Every row comes from one small tree of marks. The marks that hang from a mark follow it in brackets, in the order of their numbers. Every link used is in the known rows. Which tree was each row made from?
Known rows:
z375(z771(z136)): [-28   6   5  13 -17   0 -39  -9  14  14  -9  -1 -26   1  16  -2 -20  16
  -1  34 -16  -1  21 -22  40 -13  11  24 -26  24  -1   0  16 -17 -37 -46
  -9]
z640(z375(z771(z792))): [-23  27 -15   6 -27  16 -46  -7  22   7  -5   7 -22  11   3 -17 -21   8
   7  13  12   8  -5 -12  17 -17  -4  40  -3  40  -3   0 -11 -27 -21 -27
  -5]
z375(z771): [-13  13  -7  -2 -30   4 -48 -18   1  10 -16   3 -18 -11  22   5 -13  19
 -12  20   1   7  10 -31  29 -14   5  38 -18  32  -3   2   0 -23 -41 -41
 -19]
z136(z771(z792(z778(z423(z640))))): [-12  52 -12  16  -3  -1 -49  -3 -18   1 -26 -16  -7 -12 -11   0   0   2
  19  -6 -29 -13   5 -18  45  -9 -13   8 -33  21   4   0   0   9 -49 -49
 -25]
z778(z423 z792(z771)): [  7  41 -42  -3 -14 -38 -66  -6 -40  -3  -7  -5   3 -18   2   9 -22  20
 -28   9  -4   8  -5 -36  42   0  11  50 -31  41 -23 -10   5 -32 -21 -59
 -28]
z778(z423): [ -6  24 -26  11 -25  -6 -48  -1 -15   3 -24  -9 -17  -6  24  17 -12  18
 -11  11 -16   3  -5 -30  23  -3   0  35 -17  28  -5   2 -25 -23 -36 -45
 -28]
z778(z792(z771(z136 z423(z640)))): [ -5  38 -13  22 -10 -19 -49   3 -20   9 -17  -6  -8 -26 -30  -6   0 -18
  10  23 -25  31  19  -4  55 -18  28  17 -31  41 -12  -9  35 -19 -23 -71
 -12]
z778(z423(z640(z375)) z792(z771)): [-12  38 -24  18 -16  -9 -40  -9 -38  12  -9  17 -23 -10 -19 -11 -18  -2
 -10  -3  13  39 -28 -23  47  -7   4  57 -27  48 -35   5  -5 -34 -20 -64
 -18]
z640(z375 z423(z771(z136) z778)): [-35  14 -12   9 -13  35 -35 -13  -3  -8 -13  27 -24   9 -38 -18 -21  -3
  -4   8   8  20  39 -11  57   6  18  10  -8  37 -14  30  26 -39 -49 -16
  11]
z792(z771(z423(z640)) z778): [ 15  50  -3   9 -14  -9 -58 -14 -37 -11 -29  -1   3 -37  -3  17   2 -18
  22  10 -11  28   8 -14  40 -15  10   7 -23  35   3   2  17 -19 -44 -59
 -43]
z589(z375(z771(z136))): [-34  13  13   7 -27 -10 -43   2  25  10 -16   7 -22   9  23   4 -33  25
   8  27 -14  -4  19 -25  28  -2  -2  13 -30  13  13  -2  -8 -27 -48 -52
   1]
z423(z771): [  3  33 -15  -3 -29   7 -53 -13 -22  -1 -22   4 -21 -17   2   8   2   5
   2  -3 -10   8  17 -24  51   0  16  19  -4  24  14   2   0 -43 -50 -31
  -9]
z778(z423(z640 z771) z792): [ -8  35 -21   9 -14   0 -36 -13 -44  19 -11   8 -25 -16 -22  -1  -3   0
  -4 -16  -7  18   5 -26  58   5  12  33 -27  38 -12  10   2 -22 -37 -44
 -16]
z792(z771(z136 z423)): [  2  37 -15  17 -13 -17 -53  -4   0  -9 -20 -14  -4 -20  -2   9  -3  -9
  10  39 -36  11  21 -11  39 -17  24  11 -16  31   1 -13  18 -26 -24 -62
 -18]
z136(z771(z423 z792)): [ -6  55 -22   9 -25   3 -56  -1  25  -7 -35 -29   5 -18 -17  -2  16   3
  17  17 -48 -11  29  -8  25 -28  10   9  -8  33  12 -15   5  -7 -25 -48
  -7]
z136(z771(z423(z640) z792(z778))): [ -7  60  -1  13 -14   8 -55  -3   0  -7 -35 -21   5 -28 -28  -1  16 -12
  40   2 -35  -2  27   0  37 -29   2  -7 -19  28  17  -4  18   9 -49 -53
 -18]
z375(z771(z136 z792)): [-18  15 -15  14  -7   0 -51  -1  24   8  -2 -12 -17   9   6 -12 -21   6
   9  30 -20 -14  20 -12  35 -14   4  18 -18  24   6  -9   9  -9 -28 -35
  -7]
z778(z423 z792): [ -7  30 -34   3 -23 -24 -56   2 -26   9  -9 -12  -9 -10   5   8 -20  24
 -21   1 -10   3  -1 -28  29  -4   9  44 -26  40 -16   1  -7 -20 -27 -54
 -19]
z778(z423(z640) z792): [-13  27 -25  16 -21 -10 -45   2 -36  18 -18  -2 -21  -9  -5  -1 -11  13
  -9  -7  -1  24  -8 -24  41  -3   3  43 -30  38 -21   8 -13 -12 -33 -58
 -22]
z136(z771): [-14  37  -5  -1 -34  -2 -53  -2  -1  -1 -41  -9 -18 -22   4   8  10  25
  -6  11 -23  -6  13 -26  49 -21   8  26 -16  23   4  -4   2 -29 -53 -51
  -4]
z771(z136 z423(z778)): [-17  27 -18  19 -22   9 -47 -11   2  -5 -33 -16  -5 -14 -13   5  -5   4
   5  36 -34   4  45   2  22 -10  19  12 -22  32  -2  12  21  -1 -33 -49
 -17]
z136(z771(z423(z640 z778(z792)))): [-26  49 -15   3 -29  15 -41 -20 -16   1 -45  -8  -3 -38 -47 -12  17   7
  -6   8 -25  13  38  -6  42 -23  17  33 -36  45 -22  18  35   7 -38 -63
 -15]
z778(z423 z792(z771(z136))): [ -7  33 -32   8  -1 -43 -58  -2 -31   4   1 -10  -4  -8  -3   5 -27  13
 -17  20 -20   0   5 -29  52  -2  18  38 -38  36 -21 -16  17 -22 -20 -66
 -15]
z375(z771(z136 z423(z640))): [-29  12  16  32 -13  21 -18 -14  20  23 -20  -2 -28  -9  -7  -6  -5  -8
  21  38 -33  20  29  -6  30 -23  12  11 -25  34  -3   8  17   0 -33 -58
 -17]
z589(z375(z771(z136 z423))): [-32  25  16  12 -26  -2 -37  -3  38  10 -17  -3 -12  -2  13   9 -25  15
  19  36 -36   1  32 -16  10 -12   8   6 -29  22  14  -5  -2 -15 -35 -62
  -3]
z640(z375(z771(z136 z423 z792))): [-32  28  -8  28 -14  22 -34  -5  49  12   5  -7 -16  13 -15 -18 -16  -5
  31  36 -27   5  24   3   9 -26   9  18  -6  43   0  -6  10  -5  -9 -44
   1]
z589(z375(z771(z792))): [-16  37 -14  -9 -28  -5 -63   9  25  -3 -20   2  -8   7  20  -1 -32  18
   6   8   1  -8   8 -22  17   2 -13  19 -19  19  18  -3 -28 -28 -38 -31
  -8]

Write each row's tree:
[-29  20 -35  -7 -31  14 -58   5 -17 -10 -17  20  -7  -3 -31 -20 -21  17
 -30  -6  35  31  15 -15  37  -5  12  44 -13  55 -31  29  14 -36 -36 -26
   3] | z640(z375 z423(z778(z792)))
[ -5  41 -35 -22 -25   2 -63 -23 -46  -4 -21   5  -5 -25 -23  -4  -8  13
 -20 -10   8   1  33 -22  53   2  23  37 -23  36  -9  19  35 -25 -43 -30
  -7] | z423(z771 z778(z792))
[-22  27 -14   7  -9  11 -38 -18 -43  11 -20  10 -26 -16 -47 -18  -8  -6
  -1  -4  -4   9  39  -7  73   4  24  21 -35  28 -10  19  43 -12 -48 -40
   1] | z423(z640 z771(z136) z778(z792))
[  9  45  -1  11  -5 -24 -65 -11 -20 -13 -11 -14  11 -27   2  18 -12  -9
  24  29 -29   3  28 -13  41 -16  22  -5 -22  27   8 -15  37 -15 -40 -67
 -24] | z792(z771(z136 z423) z778)
[-22  24   3  15 -36  27 -29 -22  27  12 -12   6 -17  -6   5   0 -10   7
  10  24 -10  28  11 -14   5 -28   8  39  -5  49  -8   5   1 -21 -21 -49
 -14] | z640(z375(z771(z423)))
[-11  42 -17  28 -11  12 -45   3 -19   5 -10   1 -20   6  -8  -8 -19  -8
  28 -14   2  17 -17  -6  25  -4 -17  19 -13  32  -2  12 -23 -10 -38 -36
 -25] | z771(z792(z778(z423(z640(z375)))))
[ -2  35 -21  12  -6   2 -57   2   0  -1  -9  -8 -18   2 -16  -8  -5  -8
  20   9 -27 -15  26  -6  56   0  16  -3  -5  18  21  -9   8 -28 -40 -29
   6] | z423(z771(z136 z792))
[-10  43  -5 -16 -21 -14 -73   6  10  -6 -11   1   4  -1  23   6 -39  16
  19  -2   6 -18  12 -26  16   1 -13   5 -26  18  24  -2  -8 -16 -51 -34
 -16] | z589(z375(z771(z792(z778))))
[-13  31 -27   0 -30   3 -56  -6 -45   5 -36   5 -19 -22 -24 -14  -8  11
 -20  -6  16  23  14 -12  45  -5   6  43 -30  35 -18  28  16 -15 -44 -40
 -19] | z423(z640 z778(z792))
[-13  25  -2   7   2  -9 -59  -2   6   3   7 -15  -4   2   7  -7 -32   5
  20  21 -14 -23  26 -12  34 -11   2   1 -24  19  14 -10  26   3 -40 -39
 -14] | z375(z771(z136 z792(z778)))
[ -6  29  -8  19 -13  -2 -47  -4 -43   5 -23  -4 -16 -14  13  15 -13   6
  11  -5  -5  15  -5 -23  35  -2  -7  17 -29  23  -2  13 -14  -7 -53 -51
 -41] | z792(z778(z423(z640)))
[-17  44 -25  28 -26  40 -39  -8   4  -7 -38   3 -16  -4 -37 -23   4 -19
  21  10  -2  30  14  17  11 -13  -6  25  -5  46  -8  27  -8  -6 -22 -28
 -19] | z771(z423(z640(z375) z778) z792)
[-35  20  22  23 -24  12 -24  -3  29  18 -26   9 -23   0  -2   1 -17  -2
  26  29 -28  20  24  -7  20  -9   2   3 -32  22  11   5  -9 -10 -42 -64
 -10] | z589(z375(z771(z136 z423(z640))))
[-11  29 -12  13   2   4 -45 -14 -12  10  -4  -2  -7  -1   7  -4 -28   1
  13   4  -4   1   3 -22  27  -3 -16  17 -32  30  -5   7  -7  12 -38 -38
 -41] | z375(z771(z792(z778(z423(z640)))))
[-16  33 -22  -7 -14  -3 -55 -16 -36   4  -9   2 -13 -16 -34 -10 -14   9
 -11   2  -7  -9  43 -14  62   5  28  24 -31  30  -8  10  49 -17 -41 -40
   5] | z423(z771(z136) z778(z792))
[-12  23 -31 -13 -19  23 -52 -13 -23 -19 -31  20  -4 -11 -19  -1  -9   4
 -22  -1  13  15  40 -28  55  11  15   9  -8  39  -8  30  13 -35 -54 -10
 -13] | z640(z423(z771 z778))
[-23  32  14  10 -35  17 -30 -10  22   9 -37  12 -17 -11   9   7 -12   2
  15  16 -11  27  15 -16  12 -13  -5  14 -26  30   9  11 -24 -19 -41 -56
 -23] | z589(z375(z771(z423(z640))))
[-22  15   3  19 -16   5 -32 -15  29  13 -11 -10 -12  -7   7   2 -13   6
  13  44 -38   5  35 -14  20 -22  19  14 -21  36   1  -5  21  -5 -25 -58
 -14] | z375(z771(z136 z423))
[ -6  34 -24  28 -13  -3 -54  14  24  -4 -16 -28  -2  -3 -11  -4  -2 -10
  24  28 -44  -6  27   5  21 -18  15  -3  -4  28  15 -12   2  -9 -21 -45
  -4] | z771(z136 z423 z792)
[-22  14 -24   3  -5  20 -46 -12 -13 -15 -20  15 -11  -1 -28  -8 -17   0
 -12  12  -3   8  51 -19  61  12  21  -1 -17  30  -6  24  24 -30 -57 -18
   0] | z640(z423(z771(z136) z778))
[-16  25 -37   3   5  18 -57   0   0 -18 -14   5  -2   9 -38 -19 -20 -10
  -4   9  -7  -7  52 -11  63  14  15  -9  -8  30   0  15  19 -22 -44  -6
   3] | z640(z423(z771(z136 z792) z778))
[ -4  39 -20  -1 -10  17 -64   6  -8 -18   3  16  -3   3 -24 -11 -18 -14
  21 -23  22  13  14 -15  48   0   5  -9  10  42  11  10   7 -42 -54 -11
   5] | z640(z375 z423(z771(z792(z778))))
[-34  14   3  24 -13  31 -20 -35   8  15 -28   4 -18  -9 -19 -12  -8  -4
  10  41 -25  17  43  -3  27 -16  10  21 -35  35 -14  25  28  14 -33 -49
 -28] | z375(z771(z136 z423(z640 z778)))
[ 10  53 -23   3 -16  -7 -75   7  -6 -16 -18 -27  18 -19   0  12  -3  -8
  29   4 -22  -6  19  -4  17 -17   6  -8  -5  32  21  -6   6  -5 -34 -38
 -28] | z771(z423 z792(z778))
[  6  35  -3   5  -6 -32 -71  -4 -31 -12 -10  -5  -2 -21  10  13 -23   0
  11  18 -11  -4  13 -23  57  -6  14   5 -25  17   7 -11  33 -28 -52 -55
 -22] | z792(z771(z136) z778)
[-26  13 -29   6 -32  27 -47   0  -3 -16 -30  20 -14   3 -15 -12 -21   8
 -20   3  28  33  12 -16  28  -3   2  32  -2  46 -21  34  -1 -41 -48 -19
  -8] | z640(z375 z423(z778))
[-10  31 -18  34   7  13 -29  -6 -11  15 -10  -5 -28   9 -21 -13  -9 -18
  22   7 -33  -2  14  -9  59   6   3   3 -19  19   8   1 -13  -8 -34 -33
  -7] | z778(z423(z640 z771(z136 z792)))
[-26  27  -5   5 -17  -8 -54  13  35   6 -10  -4 -14  15  10  -7 -38  11
  15  23 -18 -17  18 -13  23   0  -5   8 -26  13  21 -11 -14 -20 -35 -39
   3] | z589(z375(z771(z136 z792)))
[ -4  41  -2  21 -10  -6 -44 -19 -42   1 -15  17 -20  -9   1   7 -23  -7
  14  -2  13  34 -23 -24  41  -2  -9  33 -26  34 -17  11  -3 -27 -44 -58
 -38] | z792(z771 z778(z423(z640(z375))))
[ -8  34 -30  20   6  -2 -45  -5   1   4  -1 -15 -16  12 -10  -1 -16  -3
  14  11 -39 -22  22 -14  45   8   9   3 -13  22  10 -10  -4 -12 -27 -32
  -6] | z778(z423(z771(z136 z792)))
[-16  22   4  38 -20  14 -32   4   2  11 -33 -10 -25 -12 -13  -2   6 -16
  25  28 -35  26  20   3  36 -18  16   4 -16  26   8   7  -3 -10 -38 -60
 -11] | z771(z136 z423(z640))
[-34  46   3  20 -38  45 -21 -29   6   2 -53   6 -22 -22 -41 -13  14   0
  13  14 -20  29  26   3  27 -28   4  32 -17  40 -18  25  13  -6 -39 -54
 -10] | z136(z771(z423(z640(z375) z778)))
[-38   4  -9  20  -2  21 -39  11  44   5   8  12 -21  27 -16 -30 -35  -3
   6  24   4  16  17 -13  34 -11   2  14  -5  44  -8   5   5 -28 -25 -21
  15] | z640(z375(z771(z136 z792)) z423)
